Each row comes from the steps of one walk. Every step used is in the known rows, and no mark comes twice. Write the walk behind each row, first mark first.
Known rows
goki/nevi/dagi/suzeg/favu: [ 40.4 -12.5 -14.7   3.8  35.0  -2.0 -20.5  -8.1  -3.7   3.4   5.6  15.2
   8.3  -0.9   1.5  10.8  -0.5  17.1   4.4   7.7  -3.5]
nitone/nebag/goki: [-11.3  -4.0 -20.3  -2.2 -11.9  -3.1 -21.1   4.7  -1.1   0.6  -2.4  -3.5
  -1.9   5.8  -3.4   0.5  -4.6 -16.6  -7.5 -10.0  20.1]
nebag/goki/nevi/dagi/suzeg: [ 48.4 -18.4 -37.6  -6.8  12.4  -5.6 -32.4  -5.6   1.1  -0.3  -2.3   5.3
   3.4  -9.1  -0.7  15.9  -1.7   3.7  -6.4   0.8   7.7]
goki/nevi/dagi/suzeg: [ 29.3 -10.1 -21.5   4.0  25.2  -3.5 -28.8  -3.2  -2.5   5.1   4.2  11.8
   5.2  -5.6   3.5  10.8   3.1  12.7  -1.5   8.8  -0.8]
dagi/suzeg/goki/nevi: [  5.5  -3.1 -18.6   2.7  49.0  -2.1 -33.2  -3.1   3.1  -8.7  -0.2  10.0
   4.6  -1.3   7.5  15.1   6.9  19.7   2.7  22.1  -8.8]
favu/suzeg/goki/nebag/nitone: [ -7.7  -1.2   0.1 -16.6  36.1  -2.0  -6.3  -8.3  13.2  -1.7  -8.4   9.7
   0.9   4.6   3.0   5.5  -0.6  14.3   5.7  -0.9  -4.1]
favu/suzeg/dagi: [18.3 -0.4 -0.3 -3.7 42.2  1.0 -8.6 -6.8 12.0  4.2 -4.8  8.0  7.2 12.8
 -2.6  8.9 -6.2 13.6 13.5  3.3 -6.7]
nitone/nebag/dagi: [-14.6  -5.4 -18.3   8.8  -4.9  -3.8 -18.8   6.3  -0.5   0.6  -2.1  -3.6
  -0.5   1.3  -1.7  -1.4  -4.8 -15.7  -7.7  -8.3  20.3]
suzeg/goki/nebag/dagi: [-13.7   0.4 -13.6   3.8  31.8   1.6 -17.9  -2.0   8.1  -2.4  -9.3  -0.1
  -0.3  -6.6   9.5   8.8   0.7  10.4  -2.9   2.5   7.4]
nebag/dagi/suzeg/favu: [ 35.9 -24.7 -16.8   0.4  29.1  -6.3   2.6 -13.1   6.9 -10.2  -0.2   6.5
   8.4   1.6   2.9   8.9  -2.4   6.7   5.2   5.9   0.4]
nitone/lasu: [-12.7  -5.1  -3.9   3.9 -18.0   1.9  13.9   8.7  -4.2  -6.7  -0.6  -7.9
  -6.1 -10.6  -0.5  -5.0   3.6  -6.8  -7.0  -5.6   8.6]
nevi/dagi/suzeg/goki/nebag: [  3.8 -12.0 -16.3 -14.3  33.8   0.0  -4.1 -13.7  10.7   9.9   3.5  13.7
   7.4   0.2  16.6  11.6   7.9  19.5   5.2  15.1   4.0]
favu/suzeg/dagi/nevi: [ 31.9  -0.1  -5.1  -1.9  50.7  -1.7 -23.3  -2.5   9.3   0.4  -7.8  12.1
   3.8   7.5  -5.2   7.4  -6.7  16.3  11.4   1.9  -6.2]
nevi/dagi/suzeg: [ 21.6 -17.2 -15.2 -14.8  13.1  -2.5   4.8 -12.8   7.2   9.4   7.3  12.1
   8.0   0.3  10.1   8.0   5.8  10.5   5.2  11.9   3.1]
suzeg/dagi/nebag: [-34.0  11.9  -3.7  12.4  33.3   3.0  -8.5   1.0   2.7  14.0  -3.0  -0.1
   2.7  10.8  10.8  -3.4   5.8  11.3   4.8  -3.1   5.7]
nebag/nitone: [-17.2   0.2  -8.4  -9.0 -20.8  -5.4   8.4   0.0   0.6  -1.9  -1.8  -0.1
  -2.3  -6.9  -1.5  -9.3   5.2 -10.7  -6.0 -10.1   4.9]
nevi/dagi/nebag/nitone/lasu: [-24.3  -8.1 -11.2 -13.5 -17.5  -1.3  19.5  -1.9  -0.7  15.4   1.9   1.0
  -2.6 -12.2  11.2 -12.7  10.2  -1.5  -6.4 -15.2  20.6]
favu/suzeg: [ 22.1  -7.8   6.3 -12.9  21.6  -2.2   0.4  -7.4   8.1  -1.2  -2.7   7.5
   2.9   8.0  -4.1   5.4  -5.9   8.3   8.6   0.7  -7.6]
goki/nebag: [-31.2  -0.2   3.9   6.1   8.4  -2.2   3.8  -1.2   2.3   6.4  -2.4   2.1
  -3.9   8.9   8.8  -3.6   4.9   5.1  -3.9  -6.5   1.5]
favu/suzeg/goki/nevi: [ 28.1   1.2  -3.8  -5.6  50.6   1.1 -33.6  -3.2   6.0  -6.1  -7.1   9.8
   3.7  -1.2  -4.8  15.6  -7.2  19.3   7.6   8.5 -10.0]
favu/suzeg/dagi/nebag/nitone: [-13.4   1.8  -1.3  -7.4  37.0  -2.6  -2.0  -6.3  10.9   9.2  -6.3   7.6
   4.0  12.5   3.7  -2.0   1.1  11.7   9.4  -7.1  -0.5]
goki/suzeg: [ 7.2 -9.8 -6.8 -0.1 19.9 -2.1 -7.4 -8.2  3.6  7.1  4.7  8.4  4.3 10.2
  6.1  7.8  9.2  7.7 -0.6 15.2 -5.2]
nevi/dagi/nebag/goki: [  9.1 -12.3 -16.7 -16.4   0.5  -0.5   0.5  -8.3   3.2  16.9  -0.1   2.3
   1.6  -5.0  10.2   0.8   2.4   3.9  -2.2 -10.3  18.1]
nitone/nebag/dagi/suzeg/favu: [ -4.3 -15.1 -16.6   5.9  18.1  -6.3 -11.2  -3.3   1.9  -4.2   2.0   5.1
   5.2  11.1   1.6   1.6  -3.3  -5.7   0.5  -0.2  13.7]
nevi/dagi: [ 20.7  -8.0  -8.3 -11.1  -2.5   2.0   4.7  -6.9   2.9  12.4   4.1   5.8
   4.7  -6.2   3.6   3.4  -0.7   3.3   2.3   0.1   8.1]

Which walk is each row?
[ 19.4 -16.3 -28.7  -1.6  31.8  -4.1 -17.0  -7.6  10.3 -10.4  -4.6   2.8
   5.6  -8.5   7.2  14.1   2.1   7.6  -0.1  14.1   4.0]  nebag/dagi/suzeg/goki
[ 18.8 -12.2 -18.6 -17.5  29.5   1.0  -6.0 -13.3   9.7   6.7   4.7  12.8
   9.2  -4.3  12.4  13.6   5.5  17.2   7.2  18.1   3.3]  nevi/dagi/suzeg/goki
[ 11.3  -7.4  -4.9  -9.5  46.7  -1.2 -13.6  -9.1  15.0  -3.0 -10.2   7.5
   2.6   2.5   3.2  12.6  -5.4  16.7   6.1   2.4  -2.0]  favu/suzeg/goki/nebag/dagi
[ -6.6   7.4 -19.2  -2.1  29.5   2.1 -33.5   1.1  -1.7   5.6  -4.0   5.9
   1.1 -16.1   6.5   5.0   4.5  13.7  -3.6   0.0   8.1]  suzeg/goki/nevi/dagi/nebag/nitone
[ 19.8  -1.1   1.7 -15.6  41.5   1.9 -13.3  -7.5  11.3  -4.6  -6.0   8.3
   4.5   2.5  -1.5  12.3  -6.2  16.4  11.4   8.6  -7.6]  favu/suzeg/goki
[  2.3   7.6 -14.5   2.9  39.2   5.0 -38.4   1.1  -2.3   6.5  -2.9   5.9
   2.1 -12.7   7.2   9.9   1.8  18.9  -0.4   5.6   5.7]  suzeg/goki/nevi/dagi/nebag
[ 11.9  -1.6  -9.7 -15.2  43.7  -1.1 -25.6  -6.4   6.7   4.0  -6.2  12.3
   3.1  -5.1   2.0   7.7  -1.3  18.8   5.1  -0.8  -0.1]  favu/suzeg/goki/nevi/dagi/nebag/nitone
[ -0.7  -5.6 -22.5  10.9   3.7  -6.8 -33.1  10.6  -3.4  -3.5  -5.0   0.2
  -4.0  -4.8  -4.5  -2.6  -5.3 -12.9  -9.6  -9.7  21.2]  nitone/nebag/dagi/nevi
[-4.7  1.9  2.7 -2.8 48.1  0.1 -6.5 -6.5 10.5 10.2 -5.4  7.4  5.0 16.2
  4.6  2.7 -1.4 17.4 12.7 -1.8 -3.1]  favu/suzeg/dagi/nebag
[ 35.0 -20.2  -6.7 -15.5  26.7  -0.7  13.8 -18.4   5.7   6.7   9.0  16.6
  12.0   6.1   7.7   7.7   1.3  16.0  12.5  10.5  -0.2]  nevi/dagi/suzeg/favu
[-52.5  -3.0  -5.7   0.9 -20.3  -5.2  19.7   4.3   0.2   0.4  -4.3  -3.2
  -9.6  -3.3   7.2 -14.3  11.0  -7.8 -13.2 -17.7  11.0]  goki/nebag/nitone/lasu
[ -5.6 -12.0 -20.6 -19.2  23.4  -3.1   0.3 -13.5  11.0   9.0   2.5  13.8
   6.2  -3.4  15.7   7.2  10.3  14.4   2.3  10.0   6.5]  nevi/dagi/suzeg/goki/nebag/nitone
[-20.1  -0.4 -10.1  10.0  46.2   0.4 -14.8  -7.1   6.0  18.2   2.5   8.6
   6.3  18.6  14.7   4.8  13.3  17.0   3.2  12.9  -0.9]  goki/suzeg/dagi/nebag
[ 59.6 -20.5 -31.1  -6.8  22.8  -4.0 -25.1 -10.1   0.2  -2.3  -1.0   8.8
   6.7  -4.1  -2.4  15.6  -5.3   7.9  -0.5  -0.8   4.8]  nebag/goki/nevi/dagi/suzeg/favu
[-22.1  -5.3  -9.6  -4.1  44.7  -2.6 -10.5  -8.4   9.8  -3.0  -0.8  10.1
   3.2   8.0  16.4   9.9  10.7  20.1   3.9  19.0  -5.6]  dagi/suzeg/goki/nebag
[ 12.4 -17.0 -20.1 -16.3  10.7  -1.9  -2.3 -12.5   4.8  20.4   2.2   6.7
   3.8  -0.3  13.4   4.6   6.9   7.8  -2.5  -2.4  14.9]  nevi/dagi/nebag/goki/suzeg
[  8.4  -3.6  -7.4  -7.9  43.9  -1.0 -11.7  -7.8  12.2   7.9  -8.3   5.4
   4.8  14.0   2.7   6.7  -3.5  13.8   9.9  -5.2   1.5]  favu/suzeg/dagi/nebag/goki
[ 35.9  -6.9 -27.9   3.0   3.6  -3.9 -35.4   2.7  -3.5  -6.3  -7.0  -2.4
  -1.6  -9.4  -7.3  10.6  -5.5  -3.3  -9.9  -7.1   5.2]  nebag/goki/nevi
[ -7.8  -3.5 -18.5   5.6  -1.2  -2.4 -15.9   6.4  -9.4   9.1   0.0   2.1
  -4.2 -16.2   4.1  -5.6   7.1   2.2 -11.6 -13.9  13.8]  goki/nevi/dagi/nebag/nitone/lasu
[ -7.5  -2.9 -16.7   4.4  11.8  -4.1 -24.8   2.7  -5.1   4.1  -6.4  -3.1
  -4.8  -2.2   5.0  -0.5   2.9   3.3  -9.5 -13.7  10.4]  dagi/nebag/goki/nevi
[ 28.1 -12.0 -32.1  -2.9  24.7  -1.7 -22.2  -9.2   9.1   5.2  -3.4   3.1
   6.3   7.3   2.6  15.9   3.1   3.9  -1.6   7.8   4.4]  nebag/goki/suzeg/dagi
[ 26.0 -14.8 -33.0   6.3  40.4  -5.0 -33.6  -4.0   6.0 -11.5  -5.2   3.9
   4.8 -11.7   4.8  16.7   1.1   9.6  -3.3  13.9   2.0]  nebag/dagi/suzeg/goki/nevi
[-27.1  -4.3 -12.0  -5.8 -35.7  -3.6  20.0   7.0  -2.7  -7.2  -2.4  -6.2
  -7.1 -15.1  -1.8 -13.6   8.1 -15.5 -11.6 -14.2  12.1]  nebag/nitone/lasu
[  7.1  -5.2 -30.1   2.0  -3.2  -3.2 -39.5   5.7  -4.9   5.4  -1.4   0.7
  -0.3  -0.6  -4.6   5.1  -6.2 -11.8 -10.1 -10.5  22.2]  nitone/nebag/goki/nevi/dagi
[ 39.3 -12.3 -24.1   7.0  11.6  -6.9 -24.0   4.1   0.4  -9.9  -8.8   0.7
  -3.4 -17.9  -4.7   3.2  -5.0  -2.4  -7.9  -5.6   9.5]  nebag/dagi/nevi
[  6.8 -11.6 -34.7  -0.3   6.8  -5.8 -39.1   1.5  -2.2   3.6   0.7   4.8
   1.7   2.9  -0.4   7.8  -1.8  -7.4  -8.0  -3.3  18.3]  nitone/nebag/goki/nevi/dagi/suzeg
[-49.4   2.8  -0.7  -5.3  -7.6  -5.4   9.7   0.7  -1.8   7.6  -2.1  -0.9
  -5.4  -0.2   9.7 -16.5  11.2  -2.5  -6.3 -16.1   9.4]  dagi/nebag/nitone
[ -9.9 -11.9 -15.4  -6.0  15.2  -4.5  -9.0  -7.0   2.7  10.3  -2.4   1.1
  -1.4   7.9  11.9   1.4   9.6   5.4  -6.1  -3.3   8.3]  dagi/nebag/goki/suzeg
[  3.1  -2.3 -14.0   9.0  40.9   1.2 -16.4  -7.6   7.2  12.3   2.8   9.3
   8.4  15.4   7.9  11.0   8.9  13.4   4.3  18.2  -4.5]  goki/suzeg/dagi
[ 23.8 -19.5 -13.6 -16.5  20.3  -0.2   4.7 -17.1   4.2  18.3   3.7  10.4
   7.0   4.9  11.2   4.5   3.4  12.2   3.3  -4.2  12.5]  nevi/dagi/nebag/goki/suzeg/favu
[-12.3   7.3 -22.0  14.7  34.9   0.6 -31.8   2.7   0.5  10.1  -7.5  -1.7
   1.6   4.8   6.2   3.3   2.3   9.2  -1.4  -7.7   9.4]  suzeg/dagi/nebag/goki/nevi
[  3.6 -12.5 -17.8  -3.2  12.0  -3.2 -18.2  -5.0   0.4   2.8   1.9   5.6
   4.0  17.1  -1.5   5.4  -2.5  -7.0  -2.0  -1.8  13.6]  nitone/nebag/goki/suzeg/favu
